What can hang from each mark
kono: ralo
tekam: ralo togim
bidor: ralo
navat: tuno
kivu: togim
ralo: fitun kono
sunira: ralo
togim: bife kivu navat sulipus
tuno: fato kede luzug
todo: ralo
bife: togim
kede: gopev
luzug: temim tuno
kodes: togim

Each row was made from one small tree. The marks that hang from a mark follow it in brackets, in alphabetical order. Every link used is in the known rows. Write each row's tree.
In the rows, 128 means zero.
Known rows
bidor(ralo(fitun)): [145 137 116 148 137 111 135 142 124 143 115 158 124 131 114 152 141 156
 130 120 127 116 136 110 110 146 118 118 120 130 126 109 134]
tekam(ralo(fitun kono) togim(kivu)): [150 113 125 125 101 111 132 124 127 186 120 179 129  91 110 126 156 123
 150 129 119  91 167 129  94 188 117 116 120 144 120 112  93]
kivu(togim(bife navat(tuno) sulipus)): [ 82 146 134  92 133 153 137 162  84 177 126  83 124 118 138 164 105 112
 149 135  92 135 102 114  79 104 107 110 140 128 101  89 109]
bife(togim(kivu navat(tuno(kede luzug)) sulipus)): [ 91 116 100  90 162 173 153 161  65 180 128 116 171 136 116 132 109 113
 171 150 100 130  72  61 107  88  94 116 146 132  94 119 118]
kodes(togim(bife kivu sulipus)): [ 95 156 120  97 126 166 144 134  81 190 112 150 102 129 123 136  98 105
 165 145  99 118 131 112  98 120 107 102 133 134 117 112  89]
bife(togim(kivu navat(tuno))): [ 86 120 122  75 127 141 128 147  85 160 126  91 143 119 120 142 102 112
 154 133 102 129 120 113 101 107 121 106 127 124  85 103 104]
kivu(togim(bife navat(tuno(fato kede)) sulipus)): [106 123 103 115 148 166 146 159  71 171 123  96 134 116 130 171 116 107
 144 157  76 139  68  88  63  85  93 130 182 115 143 116 124]
navat(tuno(fato kede luzug(temim))): [156  92  88 183 152 158 157 149 112 140 149 122 146 147 141 118 134 127
 134 156  88 135  47  62 110 120 124 149 165 110 156 158 178]
tuno(kede(gopev) luzug): [144  90 108 147 141 158 132 137  99 141 127 146 153 150 124 131 157 136
 143 147 126 127  81 101 153 121  97 141 151 144 135 147 187]
kivu(togim(navat(tuno(fato kede luzug)) sulipus)): [113  95 100 126 165 167 153 153  79 154 134 124 153 133 130 141 143 116
 150 157  83 149  51  68 106  88  91 141 161 122 141 140 149]
kodes(togim(kivu navat(tuno(kede(gopev))) sulipus)): [ 88 117 109 117 128 196 141 147  66 207 129 150 152 164 115 136 113 111
 172 150  75 114  85 102  89 102  94  83 146 126 110 105 140]
kodes(togim): [131 125 128 130 120 128 130 129 118 144 123 155 108 137 133 125 129 130
 151 132 104 126 138 134 137 134 118 120 121 127 133 134 133]
togim(kivu): [109 127 127 111 125 140 134 116 121 143 123 134 131 123 122 129 119 117
 131 134 125 126 140 121 116 126 127 117 124 129 119 125 106]
togim(bife navat): [133 164 135  93 122 150 136 151  73 170 119  96 112 122 130 156 103 127
 143 144 117 141 128 122 105  96 119 130 138 129 122  94 113]
tekam(ralo): [136 132 128 139 129 101 130 131 141 155 109 133 130 117 117 118 132 122
 128 139 137 115 135 134 122 140 125 119 126 124 132 118 123]
luzug(temim tuno): [131 129 125 171 122 134 141 154 144 153 156  99 122 151 161 115 111 130
 128 129  99 142 137 104 114 130 145 109 135 131 134 152 134]
togim(navat): [131 144 137 102 127 142 132 142 100 154 131 114 127 130 126 134 115 131
 138 137 122 142 130 125 123 102 123 124 125 124 124 108 120]
navat(tuno(fato kede(gopev) luzug(temim))): [147  73  85 183 144 172 142 149 101 149 151 123 149 158 134 122 147 124
 137 162  88 129  30  75 122 124 116 139 172 125 145 157 211]
sunira(ralo(fitun kono)): [159 108 129 151 131 117 154 124 136 131 154 158 136 114 120 141 167 126
 137 114 116 119 132  94 104 138 140 132 132 162 154 131 152]
kono(ralo(fitun)): [146 131 127 148 119 139 104 134 130 135 119 138 124 126 124 144 160 151
 124 137 119 114 146 113 133 151 104 131 126 124 117 111 121]
todo(ralo): [134 108 124 134 148 118 133 143 136 143 116 133 124 137 147 123 132 151
 127 134 105 119 143 127 117 112 128 130 119 126 137 132 137]
kivu(togim(bife navat(tuno(kede luzug)) sulipus)): [108 129 115 110 154 170 156 171  66 179 122 100 147 131 140 164 121 122
 162 149  89 139  71  76  92  91  87 131 155 130 116 111 135]
navat(tuno(fato luzug(temim))): [139 102  98 163 145 149 148 142 112 136 152 111 128 144 141 107 133 122
 134 148  93 139  59  79 123 128 140 140 141 119 137 148 169]
kivu(togim(bife)): [115 124 137 108 120 121 125 139 116 139 113 105 104 100 143 169 127 123
 133 139 113 135 139 136 113 132 107 134 142 133 123 125 121]
kede(gopev): [120 109 126 128 121 142 111 128 118 136 131 130 130 138 122 132 142 127
 131 134 129 123 111 139 139 134 118 118 136 142 119 127 159]
tekam(ralo togim(bife kivu navat)): [121 157 136  74 109 126 128 145  77 231  94 118 112  96 105 138 100 111
 156 168 115 115 153 143  77 118 112 104 126 120 110  78  76]
tekam(ralo(fitun) togim(bife kivu navat sulipus)): [114 172 133  83 115 148 134 154  78 252  99 139 115  92 104 137 108 119
 160 160 115 100 144 118  62 137  98  92 133 138 106  53  59]
tekam(ralo togim(navat sulipus)): [118 153 135  97 130 118 122 151 109 215 118 139 127 114 104 104 114 117
 153 156 121 114 127 138  96 120 111  96 122 121 117  90  89]
togim(sulipus): [108 141 125 123 143 144 133 134 126 143 134 136 133 133 123 117 120 119
 134 129 130 124 112 114 119 121 123 114 132 133 124 122 112]
bife(togim(navat(tuno(luzug(temim))) sulipus)): [102 129 117 105 154 156 145 183  89 183 159  90 137 140 141 111  98 124
 168 148  97 138  68  69 123 106 117 114 132 132  88 115 136]
togim(bife kivu navat(tuno) sulipus): [ 79 168 121  85 135 183 148 150  62 194 123  93 140 134 118 145  84 102
 153 139 100 126 100  99  64  92 124  96 135 126  93  77  86]

Write each row's tree
[114 161 133  76 121 164 141 140  65 184 114 101 117 116 124 158  93 115
 147 150 116 138 141 115  93  95 120 118 133 129 112  92  91]
togim(bife kivu navat)
[ 97 136 128 100 125 158 141 135  90 163 129 104 147 136 122 136 105 116
 142 130 103 131 120 117  90 105 135 105 117 117  99  94 109]
togim(kivu navat(tuno))
[ 89 133 115  96 140 158 135 154  71 168 127  87 117 112 130 161 115 103
 145 148  83 142  79 105  76  95 107 123 158 124 125 105 115]
kivu(togim(bife navat(tuno(fato)) sulipus))
[ 99  92  87 112 149 170 118 162  68 167 136 107 157 136 106 141 127 108
 152 156  89 124  40  89 100  91  90 116 185 133 124 125 160]
bife(togim(navat(tuno(fato kede(gopev))) sulipus))
[167 125 110 151 132 113 146 141 117 135 131 173 128 130 117 157 154 151
 143 106 120 114 142 102 111 160 122 132 122 141 129 130 136]
bidor(ralo(fitun kono))
[ 74 126 112  71 156 165 142 155  66 176 132 107 153 134 117 121 107 108
 171 139 105 134  84  76 118  97 107 107 121 140  77 109 108]
bife(togim(kivu navat(tuno(luzug)) sulipus))
[ 88 155 104  89 142 187 148 141  49 187 123  96 132 128 111 143  94  91
 149 151  91 133  77  90  60  85 123 111 153 122 117  91  92]
togim(bife kivu navat(tuno(fato)) sulipus)
[153 163 129 102 113 136 138 165  78 231 122 150 116  95 113 140 131 126
 169 140 110  97 136 114  75 150 101 117 140 150 118  74  86]
tekam(ralo(fitun kono) togim(bife navat sulipus))
[115 114 104 106 146 170 151 130  58 154 128 114 145 141 118 124 129 109
 148 149  97 148  77  84 113  94 128 134 127 123 120 122 133]
togim(kivu navat(tuno(fato luzug)))
[162  79  91 170 144 169 140 146 103 153 148 140 131 145 135 122 149 130
 135 175 104 139  54  77 143 119 105 148 174 132 161 168 198]
tuno(fato kede(gopev) luzug(temim))
[ 98 170 123 100 138 169 142 161  70 182 129  86 136 138 124 144  93 114
 150 131 103 127  87 105  76  93 123 108 140 127 104  78 108]
togim(bife navat(tuno) sulipus)
[138  84  90 178 132 156 124 137 102 138 135 126 149 160 129 136 153 115
 124 141  95 137  90 101 118 111 113 127 179 140 166 173 177]
luzug(tuno(fato kede(gopev)))
[161  96  92 153 156 150 147 129  96 123 123 148 143 136 123 126 153 127
 133 155 114 141  74  79 140 108 106 165 162 126 167 165 161]
tuno(fato kede luzug)
[130  98 106 173 124 150 123 145 115 147 135 120 156 165 136 138 143 127
 130 129 106 129 112 112 121 119 114 113 160 145 141 157 171]
luzug(tuno(kede(gopev)))
[ 96 154 141  79 133 150 135 158  87 179 124 101 107 107 137 164 106 117
 150 149 109 144 125 118  98  99  97 118 142 136 115 100  97]
kivu(togim(bife navat sulipus))
[ 94 138 133 103 133 136 130 143 115 154 121 114 110 104 137 157 118 114
 140 139 116 131 123 121 104 126 102 121 145 138 120 120 105]
kivu(togim(bife sulipus))
[123 146  93 125 152 183 150 159  56 178 124 101 145 137 116 151 105 108
 143 154  86 131  53  79  61  77 108 130 182 115 145 104 124]
togim(bife navat(tuno(fato kede)) sulipus)
[112 160 117 103 143 177 153 164  40 199 122 120 121 158 131 130 109 120
 186 141  81 132  79  91 113  96 105 113 125 135 105  93 133]
kodes(togim(bife navat(tuno(luzug)) sulipus))
[ 86 142 117  96 154 182 155 142  71 178 136 118 158 151 119 114 110 111
 161 137 108 135  81  81 106  96 123 106 113 132  92 100 111]
togim(kivu navat(tuno(luzug)) sulipus)
[ 79 139 125  59 142 153 130 148  85 180 128 116 131 113 115 131  94 109
 158 148 119 135 127 101 111  96 105 101 132 136  94 109  79]
bife(togim(kivu navat sulipus))
[ 94 133 143  89 137 142 132 149 112 162 135 119 120 114 136 142 119 121
 144 142 113 146 128 120 116 104 103 115 129 131 116 113 104]
kivu(togim(navat sulipus))
[157 104  94 194 134 146 150 153 130 149 153 115 133 150 153 124 122 123
 121 151  83 146 104  76 100 112 132 130 176 119 176 180 149]
luzug(temim tuno(fato kede))
[155 107 107 150 146 147 147 141 113 141 149 129 112 133 141 106 134 126
 134 161 110 149  83  80 144 124 129 150 143 127 150 158 157]
tuno(fato luzug(temim))
[139 113 106 175 129 138 139 146 129 145 157 103 114 147 153 112 120 119
 122 142  88 152 115  93 113 121 146 123 153 127 158 169 140]
luzug(temim tuno(fato))
[ 91 139 126  93 148 161 147 164  66 176 126  89 131 127 141 153 118 117
 163 142  95 143  82  93 105  99 101 125 131 138  98  99 127]
kivu(togim(bife navat(tuno(luzug)) sulipus))
[107 164 118 101 152 177 152 163  51 182 128  93 140 148 127 133 106 118
 163 138 105 136  68  84 102  90 115 123 133 138 100  89 127]
togim(bife navat(tuno(luzug)) sulipus)
[ 99 155 108 106 132 191 160 156  52 216 113 130 137 146 121 152  88 109
 175 151  69 119  97  90  60  90  99  97 153 117 117  93 101]
kodes(togim(bife kivu navat(tuno(kede)) sulipus))
[ 73 103 102  91 140 179 126 159  73 188 131 111 170 138 107 146 108 106
 162 149  98 114  75  93  92  98  91  90 161 136  90 106 131]
bife(togim(kivu navat(tuno(kede(gopev))) sulipus))
[ 96 159 110 103 141 189 158 156  63 198 120 104 158 139 117 155  85 107
 152 147  94 122  88  83  51  84 110 104 159 120 110  87  96]
togim(bife kivu navat(tuno(kede)) sulipus)
[138 139 140 102 117 106 116 146 110 202 110 131 121 107 109 115 122 126
 147 156 120 118 144 152 107 126 117 109 118 115 121  95 104]
tekam(ralo togim(navat))
[ 93 158 121  96 136 166 143 132  93 173 117 123 123 120 118 140  98 103
 142 142 122 122 121 105  90 114 119 109 140 138 112 107  85]
togim(bife kivu sulipus)
[ 91 120 100  92 152 148 126 155  78 155 137  96 138 125 114 126 112 105
 151 142  95 135  69  94 102  93 115 118 153 126 114 115 118]
bife(togim(navat(tuno(fato)) sulipus))
[ 77 150 124  96 138 173 145 140  89 178 135 113 152 142 117 124  97 106
 147 131 105 127 103 102  81  98 130  92 121 122  97  91  92]
togim(kivu navat(tuno) sulipus)
[ 81 127 136 103 137 145 133 152 111 158 138 102 138 126 136 142 118 117
 144 128  97 137 104 118  95 110 113 104 127 124 103 104 116]
kivu(togim(navat(tuno) sulipus))
[ 97 147  97  89 158 195 158 145  31 186 123 104 136 138 113 133 107  96
 160 156  93 142  59  68  87  81 117 125 144 131 115 101 110]
togim(bife kivu navat(tuno(fato luzug)) sulipus)
[ 99 141 127  75 143 141 125 159  94 167 134 109 128 118 120 129 103 119
 156 141 121 136 114 107 126  96 104 113 138 138 104 110 101]
bife(togim(navat sulipus))
[106 122 109 105 131 164 140 126  77 153 129 107 139 131 115 133 114 105
 136 144  94 139  96 106  87  98 135 117 135 113 124 111 114]
togim(kivu navat(tuno(fato)))
[ 73 119  99  75 149 162 132 144  70 168 131 101 141 119 108 129 103  94
 153 148  93 134  80  89  89  91 115 106 147 126 103 113  94]
bife(togim(kivu navat(tuno(fato)) sulipus))
[105 142  91 109 148 196 157 149  50 190 119 108 149 132 111 153  95  96
 147 160  83 130  65  73  48  76 109 118 176 115 136 102 101]
togim(bife kivu navat(tuno(fato kede)) sulipus)
